Known rows, with every way that one mark hangs from another:
tifib[bakuni[dibok neta toleza tuneta]]: [ -8  25  18  12   1  -2 -17  -4  10  18  -1   3  11   4  -9   8   9  -5
 -16   2  17 -11  -4   8   7   0  17  21  14  -1 -19  28  10  -5   3 -22
 -12 -19   1 -32  36   1  -4  -4  24 -13  -7 -19  20 -24   2]
dibok[bakuni[tuneta] rubega]: [ -3   5   8  10  -5  -7 -12  -4   5  13  14   8   4   0   5  14  29  12
 -16  10   4 -19  12   4  12 -20   6  -8  -7 -24 -18  20   0   2   6 -16
   0 -24   9 -22  36   4 -31   4  -5  -4  -1 -25   7 -19  19]
neta[bakuni[dibok[rubega] tuneta] tikid[roke]]: [-18  -4   6  -4  -8 -17  -1  -1   0  12  28  15  10   7  15   9  25  -4
 -10  15   0  -8  20   4  13   0  19   8  16 -41 -13  20   8 -10  11  -9
  -7 -19   2 -27  49  14 -11  -8 -15  -1   4 -33   1 -29  23]
sufad[roke[tikid]]: [-20  -4  10  -8  -1  -8 -18 -16   6   6  22  15  16  -4  -3  -2  40   0
 -12   8  -4 -13  24   5  11  12  14  -4  -4 -31 -20  20  -3  -1   2  -2
  -7 -17   8 -13  44 -11 -13  -9 -37  -1  -6 -32  -4 -61  12]
tuneta[bakuni[dibok neta tifib toleza]]: [ -9  17  18  -2  -3   3 -23  -2  10   8   3   3   9   6  -4   8   8  -6
 -15   3  15 -16 -11   9  11  -1  27   9  18   5 -23  31   7   2   8 -15
 -17 -12   3 -39  33 -11  -4   2   1  -2 -10 -19  22 -22   3]
neta[bakuni]: [-15 -10   8  -9  -9 -10 -12  -2   4   8  19  17  11  10   4   1  42  -1
 -10  12 -11  -3  13   5  12   7  16   6  -6 -22 -12  23  -6  -3  11  -7
 -10 -12   5  -9  41   3  -4 -13 -26   7  -3 -16  -7 -50  21]
bakuni[dibok[rubega] neta[tikid] tifib tuneta]: [-14   1  17  13  -7  10 -14  -5  11   9  19  16  13  13   4  14   7   0
  -1  12  35 -19   8   8  12  -9  11  22  12 -34 -11  23   9  -3  -3 -23
   1 -11  -1 -39  48 -11 -44   4   3 -28   1 -29  17  -3   2]
toleza[metot rubega[dibok[bakuni]]]: [-19  -4  11  -5 -19  -4 -15 -17  -2   8   8  19  11  18  -9   5  54  14
 -20   6  -6 -22  -8  13  10  -1   4 -76   3   5 -23  13 -17   4   7  -7
  -4   0   6  16  30  11  -7   2 -34   9  -3 -38  -7 -21  17]
tifib[bakuni]: [ -2   7  14   2  -5 -10 -19 -10   7  12  10  10  10   6   0  -8  28   7
 -19   6 -11  -7   2   3   9   5  13  11  -6   8 -15  21   2   3  10 -14
  -8 -13   6  -9  38  -8  -2 -10  -4   1  -7 -22  -1 -41  21]
metot[toleza[rubega[dibok[bakuni]]]]: [ -8  -7   6  -7 -10  -4 -19   1   1   5  12  17  10  11  -3   8  45   7
  -9   8  -1 -17  -3   6  10 -13   4 -36  -3   4 -21  19  -2  -1   7 -11
 -10 -11   0  10  38  -1  -6  -1 -45 -13  -1 -10  -6 -37  23]
bakuni[dibok[rubega[toleza]] neta tuneta]: [-20   8  13  11  -9  13 -15   0  10  17  11  10  12  13  -4  15  26  -4
 -11  11  21 -15  13   8   9 -17   2  19  -2 -27 -13  29   3  -5 -13 -25
   2 -20   0 -28  33 -18 -39   3   4 -24   0 -33  15 -18  -7]
tuneta[bakuni]: [  0   4  13  -7  -9  -6 -23  -5   8  10  11  10   8   6   1   0  32  10
 -23   7 -17  -8   0   4  12  -2  19  10  -3   9 -21  23  -2   7   9 -15
 -10 -20   9 -20  32 -17  -8  -9 -11   4 -10 -21   4 -41  21]
metot[toleza]: [ -9 -13   7  -5  -5  -4 -20   2   4   7  11  17   9   5  -4  -4  37   1
 -12  10  -9 -11  11   4  11  -3   3  10  -8  -5 -17  18  -4  -1   4 -11
 -13 -22   2  17  44 -10   5  -7 -34 -14  -5  -4   0 -53  17]
neta[tikid]: [ -2 -10  10   2 -14 -14 -17  -2   5  10  18  20   9  11   5  -1  40  11
 -14  12 -18  -7  14   6  12   3  17   8  -1 -17 -14  19   4   1   5  -7
 -10 -14   5   8  49 -13   2 -11 -34  -6  -3 -21  -5 -47  19]
dibok[bakuni[neta[tikid]]]: [  0  14  13   9  -7  -5 -13   3  10  12   6  10   8   4  -1  15  25   2
  -8   6  -3 -10   1   6  12  -7  10  -2   1 -25 -16  30   8   6   9 -19
  -4 -13   7 -29  42  -5 -26   4 -12  -6  -4 -20   4 -28  16]
dibok[bakuni[neta[tikid] toleza[metot rubega]]]: [ -9  18  13   8  -9 -10 -12   3   4  11  -4   8   7   4  -7  16  26  -4
 -12   1   2 -17  -9  12  11  -4  14 -35  16 -13 -22  27   2   3   8 -12
 -14  -7   6  -7  37   9  -1   8 -13   3  -5 -17  12 -25   6]
tifib[bakuni[neta[tikid] toleza[metot] tuneta]]: [ -9  20  17  13  -5  -8 -15  -4   7  18  -6   7  11   3  -9   2  12  -1
 -18   0   5  -8  -6   9   8   3  12   3  17   3 -18  20   5  -2   2 -17
 -11 -19   4 -20  39  -3  11  -4  20  -5  -9 -18  18 -28   6]
tifib[bakuni[dibok[rubega]]]: [ -6  11  15   3  -4  -6 -17 -10   8  13  14   8   9   6   2  -4  25   5
 -22   8  -5 -15   7   4  10   0  11  15  -4   5 -17  24   7   2  10 -13
  -7 -11   5 -14  35   1 -14  -5   3  -3  -6 -35   0 -28  16]
rubega[dibok[bakuni[tifib toleza[metot] tuneta]]]: [ -9  -2   8   4  -6  -3 -18 -14   3  12   6   7  10   8  -8  12  30  16
 -13   5  23 -19  -3   8  10  -9  16 -46  11 -11 -26  15  -5  -4   9  -8
  -7 -17   7 -28  40   4   7   3 -24  -1  -2 -28   4 -14  17]
tuneta[bakuni[neta tifib toleza]]: [ -7  13  16  -3  -5   0 -23  -1  10   6   2   6   8   5  -2   7  12  -2
 -14   2   8 -13 -12   9  11  -1  24   3  13  10 -22  28   4   3   7 -15
 -16 -14   5 -35  34 -19   2   1  -7   0 -11 -12  19 -29   7]
toleza[metot rubega[dibok[bakuni[neta tifib]]]]: [-22  -2  13  -3 -19   1 -15 -17   1   6   7  20  12  20  -9   6  46  11
 -15   5   3 -24 -12  13  10  -1   3 -77   5   4 -21  15 -16   5   6 -10
  -2   5   5   5  31   8 -14   5 -33   6  -3 -37  -4 -15  14]
bakuni[dibok toleza[metot]]: [-23   1  13   3  -4  -8 -18  -9   2  14   2   8   8   5 -13  -3  31  -7
 -23   6   3 -22  11  14   9  10  20  -4  16 -11 -24  19  -6  -6   4  -1
 -25 -19   4  22  38  15  31  -6 -13   4  -7 -26  15 -38  -7]
rubega[dibok[bakuni] toleza[metot]]: [-14  -2   3  -4 -13   1 -19  -9  -3  15   2   0  10  15  -8   1  50  12
 -22   5   9 -16  -3   8  10 -19  10 -65  -2  -4 -21  18 -12  -4   1  -1
  -4 -14  10  -9  30 -15  15   5 -30   9  -2 -46  -7 -23   8]
dibok[bakuni[toleza] rubega]: [ -8   9   7   7  -3 -14 -13   0   4  10   8   4   2  -4   3  13  30   4
 -18   7   1 -24  10   7  12 -16  12 -19  -1 -13 -23  24   6   0   9  -5
 -12 -19   9  -9  34  10  -1   8 -21   5  -3 -21   8 -27  12]
bakuni[dibok[rubega] tifib]: [-16 -11  13   0  -4   2 -19 -13   5   3  26  14   9  12   6  -2  24   3
 -10  13  18 -24  13   7  12   0  16   9  -1 -19 -15  21   0  -1   7  -7
  -8  -5   2  -3  43  -1 -21  -1 -25  -7  -1 -33   4 -19   8]
rubega[dibok[bakuni[neta toleza tuneta]]]: [ -8   9   9   7  -7   1 -16  -6   9  15   2   9  11   8 -10  23  33  13
 -10   6  17 -15   0   7   9 -14  10 -36   7 -12 -26  23   4  -3   3 -17
  -2 -19   5 -44  37  -4  -6   4 -24 -10  -2 -26   4 -19  15]
dibok[rubega]: [-17 -10   9   0 -12  -7 -15  -6   8   8  21  20   7   8   6   2  44  10
 -18  15 -15 -18  22   5  12  -6   1   3 -17  -9 -16  18  -2   2   0  -9
  -3 -16   7   9  37  -9 -13  -3 -37  -4  -3 -29  -5 -41  14]
toleza[metot rubega[dibok[bakuni[neta]]]]: [-22   1  13  -3 -20  -1 -14 -15   1   9   6  20  12  20 -11   8  51  11
 -17   5  -4 -22  -9  13  10  -2   0 -75   3   4 -22  16 -15   5   4 -11
  -1   2   6   7  29   8 -14   4 -33   5  -4 -39  -6 -19  14]
tifib[bakuni[dibok neta toleza]]: [-11  25  18   8  -1  -4 -17  -3  11  14  -1   3  10   4  -8   4  14  -8
 -17   2   7 -12  -3   8   8   4  15  15  10   6 -20  31  12  -2   6 -17
 -14 -11   2 -24  35   1   2  -2   9  -7  -8 -24  13 -29   2]
roke[tikid]: [ -5  -4   8  -6  -8  -7 -25 -12   9   9  13  18   9   7  -6   1  45   2
 -12   9 -10 -14  15   7  11   5  12   7  -8 -26 -18  17  -6   3   5  -6
  -6 -20   7   3  42  -8  -1 -13 -23  -1  -8 -21  -5 -51  10]
roke[sufad]: [-11  -9   9  -4  -9 -12 -20 -14  10   7   9  17  13   8   1  -7  47   9
 -13   9  -8  -8  21   4   9   6  13   4  -9 -16 -18  19   2   3   4 -10
  -5 -21   2  25  43 -13   2  -1 -36   0  -8 -14  -9 -40  13]

Rows:
[-17   4  14   1 -13  -6 -10  -2  14  10  10  21  12  10   1   7  30  -4
  -6   9 -10  -5  15   7  10   6   3  11   3 -22 -15  27  12   2   0 -20
  -1 -16   1 -14  47 -20 -12   2 -34 -12  -5 -26   0 -39   9] : bakuni[neta[tikid[roke[sufad]]]]
[ -7 -10   9   7   1  -6 -23 -12  -1   6   9   9   8   4  -2   2  16   3
  -7   5  33 -14   0  10   9   3  32   7  17 -16 -17  14  -6 -10   3  -8
 -21 -22   1  -1  48  -6  23  -7 -13  -7  -2   2  24 -32   2] : bakuni[tifib toleza tuneta]
[-28   1  12   3  -6  -9 -15  -9   2  14   6   8   7   4  -8  -1  32  -5
 -27   8   2 -29  16  13  11   2  13 -10  11 -10 -25  18  -5  -6   2   1
 -21 -17   5  22  34  17  24   0 -16   3  -6 -33  13 -31  -7] : bakuni[dibok[rubega] toleza[metot]]
[-22  14  16   9  -8  -4 -12   8  12  13   5  10  10   7  -3  18  21 -11
 -13   9   7 -22  12  11  11  -6  11   8  15 -17 -22  32  17  -7  -4 -11
 -14 -13   0 -14  39   1   1   6 -20 -17  -3 -27  15 -28  -8] : bakuni[dibok[rubega] neta[tikid] toleza]
[ -3   0   8   9  -2  -5 -14  -9   3   8  18   8   4   0   8  11  20  12
 -10   9  20 -22   7   4  13 -18  11 -10  -3 -25 -16  18  -1   2   9 -13
  -3 -17   8 -26  40   3 -32   7  -6  -2  -1 -23  10 -10  18] : dibok[bakuni[tifib tuneta] rubega]
[  2   5   9  10   3  -9 -19  -7   0   9   5   2   4  -2  -1  10  14   3
  -8   2  28 -15  -5   7  10  -6  29  -7  15 -24 -19  21  -1  -3  13 -11
 -17 -20   6 -19  44   6   3   1  -2   0  -2  -5  19 -21  11] : dibok[bakuni[tifib toleza tuneta]]
[-17  -4   8  -9  -8 -19  -3  -1   1   9  27  16  11   9  12   4  30  -9
 -10  14  -9  -5  17   5  13   9  23   8  15 -36 -14  25   9  -8  16  -6
 -11 -12   2 -19  50  13  -1  -9 -27   5   2 -33  -5 -40  23] : neta[bakuni[dibok] tikid[roke]]
[-12  17  16   2  -5 -12 -19 -11   1  12   2   4   9   7  -7  -5  25  -2
 -24   1   0 -19  -7  10   8   8  20 -14  14  15 -22  22   0  -2  11  -7
 -19  -6   3   9  32  15  15  -5   3   6  -7 -26  10 -29   6] : tifib[bakuni[dibok toleza[metot rubega]]]
[-20  -4  13   5  -3  -2 -21 -18  -6   7   8   9  10  12  -8   2  18  -4
 -12   3  40 -27  -9  16   8   5  31 -24  30 -13 -20  13 -13 -10   4  -6
 -24  -9  -1  16  41  17  13  -3  -1  -3  -1 -15  27 -14  -8] : bakuni[dibok tifib toleza[metot rubega] tuneta]
[-12 -11  12   7  -2   5 -20 -16   3   8  25  13  10  10   5   3  18   7
  -9  13  32 -22  12   7  11  -6  18  17   4 -28 -13  16  -3  -5   3 -14
  -5 -16   1 -15  45  -1 -29  -4  -2 -15   1 -27  14 -11   6] : bakuni[dibok[rubega] tifib tuneta]
[-14   3   9   6  -2 -10 -14  -7   0   6   7   4   2  -3   2   5  19   3
 -17   5  14 -29   4   9  13 -11  13 -32   7 -13 -23  18  -3   1  11   0
 -14 -13  10  -5  36  15   4  12 -16  11  -4 -25  13 -15   8] : dibok[bakuni[tifib toleza[metot]] rubega]
[-23 -12   6  -3 -15  -3 -17  -6   0  10  14  12   7  11   4  -8  48   6
 -25  12 -11 -19  17   8  11 -12   2 -16 -15  -5 -14  16 -11  -2  -6  -1
  -6 -16   8  23  31 -18   4   1 -33   4  -3 -38  -2 -39   2] : dibok[rubega[toleza[metot]]]
[ -7 -15   8  -7 -10 -15 -11   0   1   3  24  18  12  12  14  -1  29   2
  -4  12   0  -3   6   4  14   9  27   1   7 -28 -10  20   1  -5  16   0
 -12  -3   3 -12  52   0  -1 -10 -31   6   0 -16  -7 -37  26] : neta[bakuni[tifib] tikid]
[ -4  14  14  -7  -8  -8 -24  -3   3   9   7   5   7   8  -1   7  28   1
 -23   4  -4 -18  -8   9  10  -3  31  -6  14  14 -26  28   3   1  10 -11
 -20 -14   4 -11  27   0   4  -5  -8   3  -7 -19  14 -33  11] : tuneta[bakuni[dibok toleza[rubega]]]
[ -9   1   7   5  -7  -4 -17 -11   4  16   3   8  10   7 -10  13  38  17
 -16   6  13 -17   0   8  10 -10  13 -46   7 -10 -27  16  -4  -4   7 -10
  -6 -21   7 -26  37   5   8   1 -23  -1  -3 -30   2 -20  17] : rubega[dibok[bakuni[toleza[metot] tuneta]]]
[-14   4  13  10 -11  -1 -10  -1  11  15  10  20  12   9   0  14  22   0
  -5  10   3  -3  12   7   9  -1   6  20   8 -29 -12  23   6  -1  -5 -29
   1 -24   1 -32  49 -19 -22  -4 -10 -22  -2 -22  12 -34   9] : bakuni[neta[tikid[roke]] tuneta]
[-13  13  17  -5 -10   0 -22  -5   5   4  -1   8   9   9  -5   4  17  -4
 -17   0   6 -18 -19  12  11   1  21 -23  18  18 -23  25  -4   5   7 -12
 -16  -6   5 -19  29 -10   1   2  -7   6 -11 -15  19 -25   4] : tuneta[bakuni[neta tifib toleza[metot rubega]]]
[-25  -1  10  -9  -9 -12 -11  -3  -3   8  11  12  11  12  -3   4  39 -11
 -16   7   2 -15   4  12  11  10  23 -21  13 -16 -18  23  -9  -9  11   0
 -21  -5   2   9  35  25  12  -9 -19  13  -2 -20   4 -38   7] : neta[bakuni[dibok toleza[metot rubega]]]
[ -9   2  18  13  -5  11 -17  -6  10  10  15  15  15  14  -1  12   7  -2
   1   9  36 -13   2   9  11  -1  19  26  18 -37 -10  25   7  -3   0 -25
  -3 -10  -2 -38  52 -13 -37  -2   5 -27   0 -23  18  -9   2] : bakuni[dibok neta[tikid] tifib tuneta]
[ -5  17  16   9  -5  -6 -12  -6  10  16   6  11  11   5   0   4  13   2
 -13   4   1  -3   1   4   9   2   9  20   7  -4 -14  23  10   1   4 -26
  -2 -18   3 -37  43 -11 -16  -5  11 -12  -6 -25   9 -28  17] : tifib[bakuni[neta[tikid[roke]] tuneta]]
[ -7  12  13   2  -4  -5 -19  -7   5  13  13   3   9   8   3  -6  27   3
 -23   7  -1 -14   5   4  10  -5  13  10  -5   6 -16  25   5  -1   7 -11
  -8 -11   5 -10  33  -5  -9  -4   2  -1  -5 -37   1 -28  11] : tifib[bakuni[dibok[rubega[toleza]]]]
[-20   2  14  10  -5  18 -18  -6   7  10  15   9  13  14   0  12  12  -6
  -4  10  43 -19   5   8  10 -14  10  16   5 -29 -10  26   1  -6  -8 -22
   0 -12  -1 -33  39 -20 -40   6   3 -24   1 -29  19  -5  -9] : bakuni[dibok[rubega[toleza]] neta tifib tuneta]
[ -3  13  14  -5  -4  -8 -24  -2   6  12   5   3   7   3  -3   4  24   0
 -25   5  -4 -16  -2   8  11  -2  30   9  13   7 -26  27   4   0  10 -11
 -20 -21   6 -18  31  -4   9  -6  -3   4 -10 -21  15 -36  10] : tuneta[bakuni[dibok toleza]]
[-10  13  15  -7  -9  -7 -23  -7   1  10   3   5   7   7  -5   2  29   0
 -28   3  -6 -20 -10  11  10   1  27 -17  17  15 -27  24  -4   2  10  -8
 -21 -13   6  -3  26   5   9  -5  -3  10 -10 -24  15 -31   7] : tuneta[bakuni[dibok toleza[metot rubega]]]
[-24 -11   9 -10  -7  -3 -12  -7  -2   5  23  11  12  13   7  -5  31  -7
 -12  12  13 -15   9   7  13   2  18  -7   1 -24 -11  21  -9  -7  11   0
 -11  -4   4  -7  38   7  -8  -4 -17  11  -1 -31  -1 -27  10] : neta[bakuni[dibok[rubega[toleza[metot]]] tifib]]
[ -6   0   9   5  -3  -6 -14  -7   4   5  18   9   4   1   9   6  24   9
 -11   9  10 -23   8   4  14 -14  10 -16  -7 -18 -18  21   1   5  12  -9
  -4 -10   9 -18  39   3 -25   9 -21   3  -2 -26   4 -15  19] : dibok[bakuni[tifib] rubega]
[-21  -7  10  -2  -1  -7 -13  -8  -3   9  12   8  12   7  -2   0  19 -10
 -11   7  27 -14   3  10  11   9  29  -3  21 -30 -15  17 -11 -12  11  -3
 -20 -14   2 -11  43  20  11  -9   2   7  -2 -15  15 -25   6] : neta[bakuni[dibok tifib toleza[metot] tuneta]]
[-24   3  13  -1  -9 -10 -18 -10  -2  10   4  11   9  11 -11   2  38  -7
 -22   5   3 -25   1  16   9   8  22 -27  18  -3 -24  20  -8  -6   4  -2
 -25  -8   1  33  33  19  23  -4 -22   3  -4 -24  12 -35  -6] : bakuni[dibok toleza[metot rubega]]
[-11  11  14   2  -6  -5 -18 -10   4  14  10   3   9   8   0  -9  27   2
 -25   6  -3 -16   4   5  10  -3  10   4  -3   6 -17  21   1   0   6  -9
  -8 -11   6  -3  32  -1  -5  -3   6   3  -7 -41   2 -26  10] : tifib[bakuni[dibok[rubega[toleza[metot]]]]]
[-14  -6   3  -4 -12   4 -20 -12  -5  12   4  -1  10  16  -6  -2  43  12
 -18   4  20 -17  -8   8  11 -18  14 -66   2  -5 -20  16 -13  -4   3   0
  -5 -10   9 -11  33 -16  13   8 -31  10  -2 -45  -4 -16   7] : rubega[dibok[bakuni[tifib]] toleza[metot]]
[ -3  17  18   7  -8  -6 -16  -1  12  13   6  12  11   7  -1   0  21   3
 -14   5 -10  -4   0   4  10   4   8  15  -1   5 -14  27  10   4   6 -19
  -4  -9   5 -25  40 -14 -13  -5  -1  -8  -8 -25   1 -34  17] : tifib[bakuni[neta[tikid]]]
[-19  17  16  11  -6   4 -16   0   6  13   1  12  12  13 -11  25  23 -11
  -8   4  26 -18  -2  14   7  -4  18   0  21 -16 -20  31   4  -8  -6 -24
 -14 -14  -5 -12  35   3 -13  -1  -1 -23   0 -10  25 -24 -11] : bakuni[dibok neta toleza[rubega] tuneta]
[-20 -11  10  -9  -5  -4 -12  -6   3   4  26  14  11  11   9   0  29  -5
  -8  13  11 -14  13   5  14   4  19   4  -1 -26 -12  24  -3  -5  13  -4
 -10  -4   3 -16  42  11 -18  -6 -22   4   0 -26  -2 -27  17] : neta[bakuni[dibok[rubega] tifib]]
[-12  24  17  12   0  -2 -15  -3  10  17   1   3  10   2  -6   9   9  -4
 -17   3  16 -16   0   7   8  -5  11  17  11   1 -20  27  11  -5   1 -21
 -10 -18   1 -32  33   1  -9   0  21 -13  -6 -23  19 -19   2] : tifib[bakuni[dibok[rubega] neta toleza tuneta]]
[ -7  10  10   4  -6 -14 -16  -6  -2  10   0   6   4   3  -6   8  33   0
 -17   2   0 -20  -5  11  10  -3  20 -36  10  -9 -23  22  -5   2  12  -6
 -18 -11   8   8  34  16   9   2 -16  11  -4 -14  10 -31  10] : dibok[bakuni[toleza[metot rubega]]]
[-24   8  14   4 -10  11 -15   2  12  13  11  11  11  14  -2  11  32  -8
 -13  11   6 -19  15   8  11 -12   0  12  -7 -17 -14  33   5  -2  -8 -18
  -1 -10   1 -17  32 -17 -30   6 -17 -17  -2 -39   5 -26  -7] : bakuni[dibok[rubega[toleza]] neta]
[-10   9  13   8  -4   1 -12  -2  10   6  13  10   6   3   6  15  18   2
  -6   8  13 -23   5   6  13 -15   2 -12  -5 -19 -16  27   6   6   7 -16
   1  -7   8 -34  37  -2 -39  14 -17  -4  -3 -26   7 -11  12] : dibok[bakuni[neta tifib] rubega]
[ -3  19  12  11  -4 -10 -13   6   8  13  -1   6   6   0  -4  18  21  -3
  -9   3   4 -13  -1   9  11  -6  17  -9  12 -21 -21  31  11   1   8 -14
 -13 -15   6 -25  41   0   0   6 -13  -3  -5 -13  12 -30   9] : dibok[bakuni[neta[tikid] toleza]]
[-18  -6  11  -2 -17  -2 -16 -19  -3   8   9  19  11  19  -8   5  47  15
 -17   5   6 -23 -11  13  10  -3   8 -76   7   2 -21  11 -19   3   7  -9
  -3  -1   6   8  33  10 -11   2 -27   7  -2 -34  -2 -14  16] : toleza[metot rubega[dibok[bakuni[tifib tuneta]]]]
[-12 -12   6 -10 -11  -3 -20  -1   1   4  15  21  11  14  -3   5  48   8
 -10   9  -4 -17   1   6  10  -9   3 -32  -5   9 -21  18  -4  -2   3 -11
 -10 -11  -1  17  38  -6  -2  -3 -52 -15  -1  -8  -7 -43  22] : metot[toleza[rubega[dibok]]]
[-13   9  16  16  -1   4 -17  -1   7  11   5   8  12   9  -5  16   0 -10
  -2   5  45 -16  -3  12  10   0  28  16  32 -30 -17  26  10 -11  -1 -17
 -17 -14  -4 -31  50  -5  -2   1   4 -23  -1 -10  30 -13  -9] : bakuni[dibok neta[tikid] tifib toleza tuneta]
